Known rows, with every way that one mark hangs from another
zura[risev]: [-1.00 -1.02  0.20  1.50 -0.42  0.62 -5.46  2.74 -0.75 -0.22  0.36  0.95
 -2.83 -0.95  2.80 -0.08 -2.93 -2.42  1.12 -0.51 -0.31  0.87 -1.71 -1.80]
zura[risev[lakit[duge rinir]]]: [ 0.50 -0.96  1.31  0.29  1.97 -0.17 -0.87 -1.34  1.73  2.38 -2.38  1.38
 -1.27  1.61 -1.41 -3.34 -1.73 -0.40 -0.18 -0.68  0.32  1.49 -4.63 -0.33]
lakit[rinir]: [ 0.38  0.19 -1.05  0.74  0.32 -0.14 -2.32 -0.35 -0.70 -1.20 -1.82 -0.12
 -0.86 -0.13  1.25  1.37 -0.87 -1.53  1.13  0.95  0.23  1.53  1.13  0.63]
vezuv[pivap]: [ 0.39  1.36 -1.11 -0.49  0.11  1.67 -4.90  2.55 -0.76 -1.29  0.36  0.37
 -1.79 -2.10  4.02  2.25 -2.82 -1.35  0.58  0.11 -0.69 -0.13  1.87  1.13]
lakit[duge[vezuv] rinir[gikifu vodiz] risev]: [ 1.10 -0.55 -2.36  1.25 -1.19 -1.43  3.73 -2.71  2.00 -1.21 -2.03  0.44
  4.08  5.25 -2.71  2.06  3.98  3.63  3.75  1.97 -3.25  0.29  0.59  0.86]
duge[lakit vezuv[pivap]]: [ 0.52  2.58  1.22 -0.46 -4.76  4.11 -0.47  2.97  1.14 -1.62  2.95  1.21
 -2.48 -2.68  3.57  2.30 -1.54 -1.00  1.96  1.41 -1.08 -4.03  2.43 -0.13]
duge[lakit[rinir[gikifu] risev] vezuv]: [ 1.11 -0.44 -0.09  1.49 -5.16  2.67  4.69  0.41  2.32 -0.96 -1.10  0.76
  1.13  1.41 -0.61  0.72  2.58 -0.21  4.44  0.89  0.45 -2.29  3.06 -1.84]
lakit[risev[sedituf]]: [-1.65 -1.30 -0.75  0.72 -0.48 -1.11 -2.83  2.76 -2.03 -0.67  0.51 -1.99
  0.27 -1.79  0.24  0.42  0.35 -1.86 -1.10 -1.66  2.06  1.63  0.43 -1.09]
risev[lakit[duge rinir] sedituf zura]: [ 0.43 -0.15  0.81 -1.10  3.90 -2.90  2.12 -3.28 -0.51  2.02 -0.46 -0.37
  0.18 -0.82 -2.58 -3.11 -0.65  0.92 -3.67 -0.69  1.91  1.16 -2.74  1.28]
risev[sedituf]: [-0.90  0.15 -1.21  1.19 -1.00 -1.60 -4.16  1.23 -2.40 -1.40  1.53 -0.97
 -1.79 -2.53  2.14  1.11 -1.10 -2.06 -0.80  0.20  1.79  1.24  0.05  0.19]
lakit[rinir[gikifu]]: [ 1.69  0.06 -2.70  1.63 -0.42 -0.13 -1.09 -1.70 -0.43 -1.46 -2.51  1.06
 -0.13  1.23  1.62  1.52 -0.43 -0.67  3.66  1.68  0.22  1.07  1.86  0.82]
rinir[gikifu]: [ 1.09 -0.50 -2.26  2.12 -1.82 -0.40 -3.12  0.70 -1.36 -2.40 -0.36  0.96
 -1.43  0.69  3.49  1.88 -1.37 -1.15  3.13  1.44 -0.66  0.15  1.51  0.62]
gikifu[rinir]: [ 1.25  1.62 -1.49  0.97 -1.69 -1.08 -4.25  2.27 -2.94 -4.66 -0.12 -1.24
 -3.56  0.01  2.60  2.57 -2.89 -0.46  2.51  1.25 -1.34 -0.06  0.67  0.36]
duge[lakit[rinir risev[zura]] vezuv[pivap]]: [ 0.51  1.13  2.34 -2.18 -1.06  4.42  4.42  1.58  2.26  1.01  0.13  0.57
  1.16 -1.95 -0.35 -0.32  0.68  0.62  0.19 -1.17 -0.06 -3.36  3.72 -1.74]
zura[risev[lakit[duge[vezuv] rinir] sedituf]]: [ 0.05  0.71  0.82  1.27 -0.12 -0.78  1.19 -2.36  1.58  3.09  1.06  1.37
 -1.12 -0.22 -3.13 -2.54 -0.61  0.72 -0.75 -0.14  1.67  0.90 -4.68 -1.42]
sedituf[risev[zura]]: [-1.45 -0.31  0.49 -0.22  2.96  2.42 -2.28  1.61 -2.84  1.44  2.29  0.57
 -1.64 -0.43  3.10 -0.33 -1.17 -1.86 -2.25 -1.99 -1.28 -0.32  0.10 -0.06]
zura[risev[lakit]]: [-0.68 -0.45  1.82  0.57 -0.48  0.92 -4.37  1.87  0.18  1.27  0.90  0.73
 -3.42 -0.30  1.38 -2.41 -3.57 -2.41  0.02  0.31  0.53  1.17 -3.70 -1.30]
lakit[duge]: [ 0.34 -0.94 -0.77  1.39  0.40 -1.63 -2.71  1.21 -1.34 -2.15 -0.69  0.23
 -0.91  0.65  1.86  1.17 -0.60 -0.68  0.11 -0.61 -2.13  0.40 -0.83  1.32]
risev[lakit[duge[vezuv[pivap]]] sedituf zura]: [ 0.75  2.06  1.07 -1.52  1.72 -0.39  1.40 -0.60 -0.24  1.61  3.75  0.88
 -0.75 -2.56 -0.54 -1.08 -1.94  2.22 -3.15 -0.34 -0.06 -1.72 -1.37  0.86]
vodiz[rinir[gikifu]]: [ 1.27  0.61 -3.56  2.09 -3.54 -1.77 -2.51 -1.36  0.16 -3.42 -0.53  2.59
 -1.09  2.51  3.31  3.09 -1.72 -2.26  3.76  4.13 -2.02 -0.83  1.67  2.15]
pivap[vezuv]: [ 0.59 -1.02  0.80  1.21 -1.27  0.35 -4.11  3.11 -0.30 -2.90  0.24 -0.80
 -3.31  0.03  3.00  3.08 -2.61 -1.64 -1.20 -0.11  0.21 -0.21  1.11 -0.27]
rinir[vodiz]: [-0.97  0.32 -0.70  0.15 -0.98 -1.23 -4.37  0.48 -0.98 -2.47  0.84 -0.83
 -1.01  1.06  2.35  2.46 -0.51 -0.63  1.15  3.05 -2.31  1.09 -0.49  1.90]
risev[sedituf zura]: [-1.06 -0.08 -0.04  0.03  1.53 -1.93 -2.66  0.80 -3.29 -0.70  2.12 -0.77
 -1.45 -3.35  1.88 -0.10 -1.70 -1.00 -2.39 -0.65  1.54  0.73 -0.09 -0.22]
rinir[gikifu vodiz]: [ 0.31  0.14 -2.34  1.10 -2.09 -1.44 -3.02 -0.78 -0.58 -2.87  0.24  0.35
 -0.14  2.51  2.83  2.60 -0.14  0.23  3.47  3.62 -2.14  0.62  0.60  2.02]
risev[lakit zura]: [-0.20 -0.33  2.00 -0.69  1.73 -0.39 -1.62  0.83 -1.58 -0.04  1.43 -0.12
 -2.50 -0.71  1.23 -1.86 -2.69 -1.14 -1.71  0.89 -0.19  0.09 -1.26  0.11]

Rows
[-1.29  0.12  2.13 -0.97  2.93  2.68 -1.24  0.74 -1.64  2.98  2.91  0.10
 -2.31  0.23  1.61 -2.57 -1.86 -1.89 -3.12 -0.97 -0.36 -0.27 -1.87  0.26] : sedituf[risev[lakit zura]]
[-0.72  1.59  1.13 -0.91 -4.74  3.22  0.84  3.75  1.22  0.24  2.91 -0.58
 -0.34 -3.70  0.91  0.90  0.73 -0.84 -0.18 -1.00  1.95 -3.07  2.31 -1.49] : duge[lakit[risev[sedituf]] vezuv[pivap]]
[ 0.19 -1.09 -2.32  0.24 -0.46 -0.60  0.35 -1.63  1.01 -0.88 -3.05 -0.73
  3.01  3.95 -0.85  1.42  2.40  0.91  3.45  1.97 -0.88  1.89  1.56  0.98] : lakit[rinir[gikifu vodiz] risev]
[-0.25 -0.87 -0.16  0.31  2.23 -2.00  4.05 -1.20 -0.66  0.92  0.01 -0.57
  2.81 -0.46 -3.64 -0.58  2.67  2.35 -2.08 -2.38  0.45  0.34  0.19 -1.38] : lakit[duge[vezuv] rinir risev[sedituf zura]]
[-0.01  1.01  1.70 -0.76 -4.66  4.39  0.81  4.58  1.88 -0.77  1.79  0.05
 -0.50 -1.83  1.82  1.42  0.21 -0.91  1.70 -0.55 -0.71 -3.76  2.93 -1.40] : duge[lakit[risev] vezuv[pivap]]
[-1.18 -1.19 -0.07 -1.88  3.84 -3.73  2.35 -2.58 -0.26  1.00 -1.61 -1.78
  3.94  1.26 -3.73 -1.15  3.15  2.82 -2.88 -1.48 -0.02  1.91 -1.21  1.09] : lakit[duge rinir[vodiz] risev[sedituf zura]]
[-1.67 -0.51 -0.18 -1.83  2.71 -2.23  0.76 -1.87 -0.61  0.89 -0.66 -2.28
  2.81  0.07 -2.44 -0.40  2.22  1.24 -2.20 -0.03  1.40  2.30 -0.03  0.21] : lakit[rinir[vodiz] risev[sedituf zura]]
[ 3.24  1.77 -3.32  1.04 -0.43  1.09  1.78 -2.22  1.55 -0.71 -1.45  2.90
  1.13  1.32  0.84  2.85  0.05  2.59  3.51  1.16 -2.23 -1.33  2.40  1.55] : lakit[duge[vezuv[pivap]] rinir[gikifu]]
[-1.22 -1.06  2.04 -1.66 -0.26  0.33  3.22  0.50  0.08  1.28 -0.65 -1.57
  1.04 -2.49 -1.54 -2.43  1.63 -1.13 -2.21 -2.33  3.73 -0.54  1.09 -1.56] : duge[lakit[rinir risev[sedituf zura]]]
[-1.17 -2.07  3.06 -1.12 -1.13  1.33  1.13  3.98 -0.36 -0.76  0.29 -1.12
 -0.22 -0.97  1.19 -1.62  0.25 -1.64 -0.98 -1.97  0.28 -2.00  1.45 -1.81] : duge[lakit[risev[zura]]]
[-0.48 -1.87 -0.01 -0.77  4.12 -2.88  2.21 -0.94 -1.10  1.27 -2.22 -1.20
  2.89 -0.51 -3.08 -1.71  1.85  1.21 -3.16 -3.49  1.55  1.59 -0.35 -0.43] : lakit[duge rinir risev[sedituf zura]]
[ 0.02 -1.97  0.85  0.70  1.00 -1.01  2.23  2.15 -1.02 -1.03  0.74  0.02
  1.41  0.73 -1.02  0.32  1.28  1.69 -0.91 -1.97 -3.14 -1.26  0.51 -1.52] : lakit[duge[vezuv] risev[zura]]
[-1.08 -0.95 -1.32 -0.70  1.56 -3.19  0.44 -2.16  0.31  0.23 -2.17 -2.02
  3.61  1.95 -3.44  0.19  3.34  1.79 -1.29 -0.58  0.28  2.43 -1.46  1.56] : lakit[duge rinir[vodiz] risev[sedituf]]
[ 0.11 -0.03  1.53 -1.38  5.28  1.60  2.38 -2.59 -0.12  4.07 -0.30  0.81
 -0.02  2.02 -1.38 -3.53 -0.06 -0.03 -3.55 -2.07 -0.83  0.26 -2.59  1.30] : sedituf[risev[lakit[duge rinir] zura]]
[-0.33 -1.70  0.55 -0.73  3.03 -0.17  0.73  0.76 -0.93  0.24 -2.40 -1.06
  1.54 -0.03 -0.98 -0.67  0.48 -0.42 -0.74 -1.70  0.24  1.23  1.76 -1.30] : lakit[rinir risev[zura]]
[-0.32 -0.28  1.59  0.62 -4.46  2.68  3.45  1.74  1.93 -0.65 -0.37 -0.40
  0.45  0.12 -1.16  0.46  2.09 -1.01  2.07  0.34  0.22 -1.90  2.25 -2.12] : duge[lakit[rinir risev] vezuv]
[-0.68 -0.96 -0.83  1.81 -1.45 -1.86  0.57  1.82 -1.09 -0.85  1.63 -0.92
  1.29 -0.50 -1.47  1.08  2.17  0.84 -0.82 -1.72 -0.22  0.11 -0.36 -1.14] : lakit[duge[vezuv] risev[sedituf]]
[ 2.54  2.37 -3.20  0.16 -0.47  0.30  1.85 -3.90  2.54 -0.90 -0.92  2.26
  2.34  3.03  0.23  3.41  1.21  4.12  3.92  3.27 -3.69 -1.00  1.39  2.94] : lakit[duge[vezuv[pivap]] rinir[gikifu vodiz]]
[-0.21  0.76  0.98 -1.19  2.65 -1.42  0.55 -2.42 -1.09  1.93  0.59 -0.77
 -0.96 -2.05 -1.50 -2.71 -1.46 -0.49 -2.94  0.50  3.20  1.53 -1.40  0.40] : risev[lakit[rinir] sedituf zura]
[-0.74  0.27  1.46 -0.77  1.52 -1.71 -1.45  0.01 -2.19  0.80  2.71 -1.09
 -2.15 -2.56  0.34 -2.22 -2.30 -0.96 -3.25  0.30  2.24  0.64 -1.82  0.17] : risev[lakit sedituf zura]
[-0.05  0.22 -0.08 -1.18  1.97 -0.33  1.56  1.71 -0.61  0.96  2.14 -0.11
  1.95 -2.31 -0.90  0.49  0.50  2.50 -2.56 -2.97 -0.51 -1.47  1.10 -0.92] : lakit[duge[vezuv[pivap]] risev[sedituf zura]]
[-0.70  1.05  0.89 -0.90 -2.86  0.72  0.27 -1.34  1.65 -1.44 -0.82 -0.50
 -0.51  1.11  0.54  0.78  1.00 -0.86  1.69  3.10 -0.55 -0.50  0.03  1.87] : duge[lakit[rinir[vodiz]]]
[-0.24  2.10  1.27 -2.29 -3.77  3.88  2.85  0.53  3.83  0.00  0.12 -0.48
  1.81  0.62 -0.83  1.81  2.20  1.14  2.26  1.99 -1.23 -2.47  2.35  0.15] : duge[lakit[rinir[vodiz] risev] vezuv[pivap]]
[-0.96  0.04  2.09 -0.69 -2.10  1.04  5.21  0.35  0.49  0.81  1.29 -0.80
  1.03 -2.36 -2.22 -1.18  2.39 -0.05 -1.06 -1.02  2.63 -1.76  1.73 -2.55] : duge[lakit[rinir risev[sedituf zura]] vezuv]
[-1.12 -0.92 -0.97  0.27  0.66 -1.04 -0.99  0.21 -0.88  0.42 -1.61 -1.84
  1.13 -1.14 -1.52  0.18  1.30 -1.23 -0.58 -1.36  3.12  2.45  0.94 -0.78] : lakit[rinir risev[sedituf]]
[ 0.34  1.16 -0.75 -1.28  1.42 -2.26  1.82 -5.52  0.21  1.43  0.28 -0.23
  0.95  1.42 -1.60 -1.74  0.03  1.78 -0.45  3.30  1.95  1.37 -1.44  2.00] : risev[lakit[rinir[gikifu vodiz]] sedituf zura]
[-0.18 -0.18  1.45  0.34  0.67  1.06 -2.22 -0.57  1.29  2.35 -1.32  0.86
 -2.33  0.32 -0.34 -2.80 -2.71 -2.05  0.53  0.44  1.38  1.91 -3.32 -1.22] : zura[risev[lakit[rinir]]]
[ 1.41  0.03 -0.86  1.04 -3.63  1.63  1.52 -0.99  1.30 -1.41 -2.04  1.17
 -0.79  0.61  1.85  0.35  0.23 -1.34  3.78  1.66  1.07 -1.34  2.09  0.51] : duge[lakit[rinir[gikifu]]]
[ 0.96  2.88  0.21 -1.03  1.93  4.55  1.88 -1.84  1.99  4.00  1.10  1.92
 -0.20  1.19 -0.72 -0.52 -0.25  0.83 -0.94 -0.43 -1.68 -1.38 -1.05  1.57] : sedituf[risev[lakit[duge[vezuv[pivap]] rinir]]]
[ 0.21  0.01 -1.30 -0.23  1.34 -2.35 -0.82 -2.73  0.38 -1.38 -2.32 -0.21
  1.42  2.98 -0.75  1.64  1.35  1.37  0.65  1.79 -2.54  1.65 -1.25  3.01] : lakit[duge rinir[vodiz]]
[ 0.49 -1.49  0.36  0.47  2.37 -0.78  4.15 -0.26  0.14  0.10 -1.28  0.15
  2.63  1.50 -2.92 -0.06  2.11  2.29 -0.51 -1.81 -2.13 -0.35  0.88 -1.41] : lakit[duge[vezuv] rinir risev[zura]]
[ 0.96  1.32  1.31  0.06 -0.32  2.25 -1.57  1.27  2.10  2.17  1.91  2.55
 -2.24 -0.32  0.67 -1.23 -3.01  0.87  0.26 -0.35 -1.85 -1.47 -3.36 -0.78] : zura[risev[lakit[duge[vezuv[pivap]]]]]
[ 1.17 -0.61 -1.01  1.27  0.84 -1.44  0.54 -3.49  1.48  3.11 -1.84  1.66
 -0.30  1.19 -2.03 -3.76 -0.89  0.42  0.49 -0.66  2.94  1.78 -4.32 -0.05] : zura[risev[lakit[duge rinir[gikifu]] sedituf]]
[-0.98 -2.18 -0.81  0.68  0.52 -2.69 -1.36  1.86 -1.40 -0.50 -0.54 -1.67
  1.41 -0.39 -0.87 -0.15  1.40 -0.21 -1.97 -2.83  0.89  1.50 -0.80 -0.03] : lakit[duge risev[sedituf]]
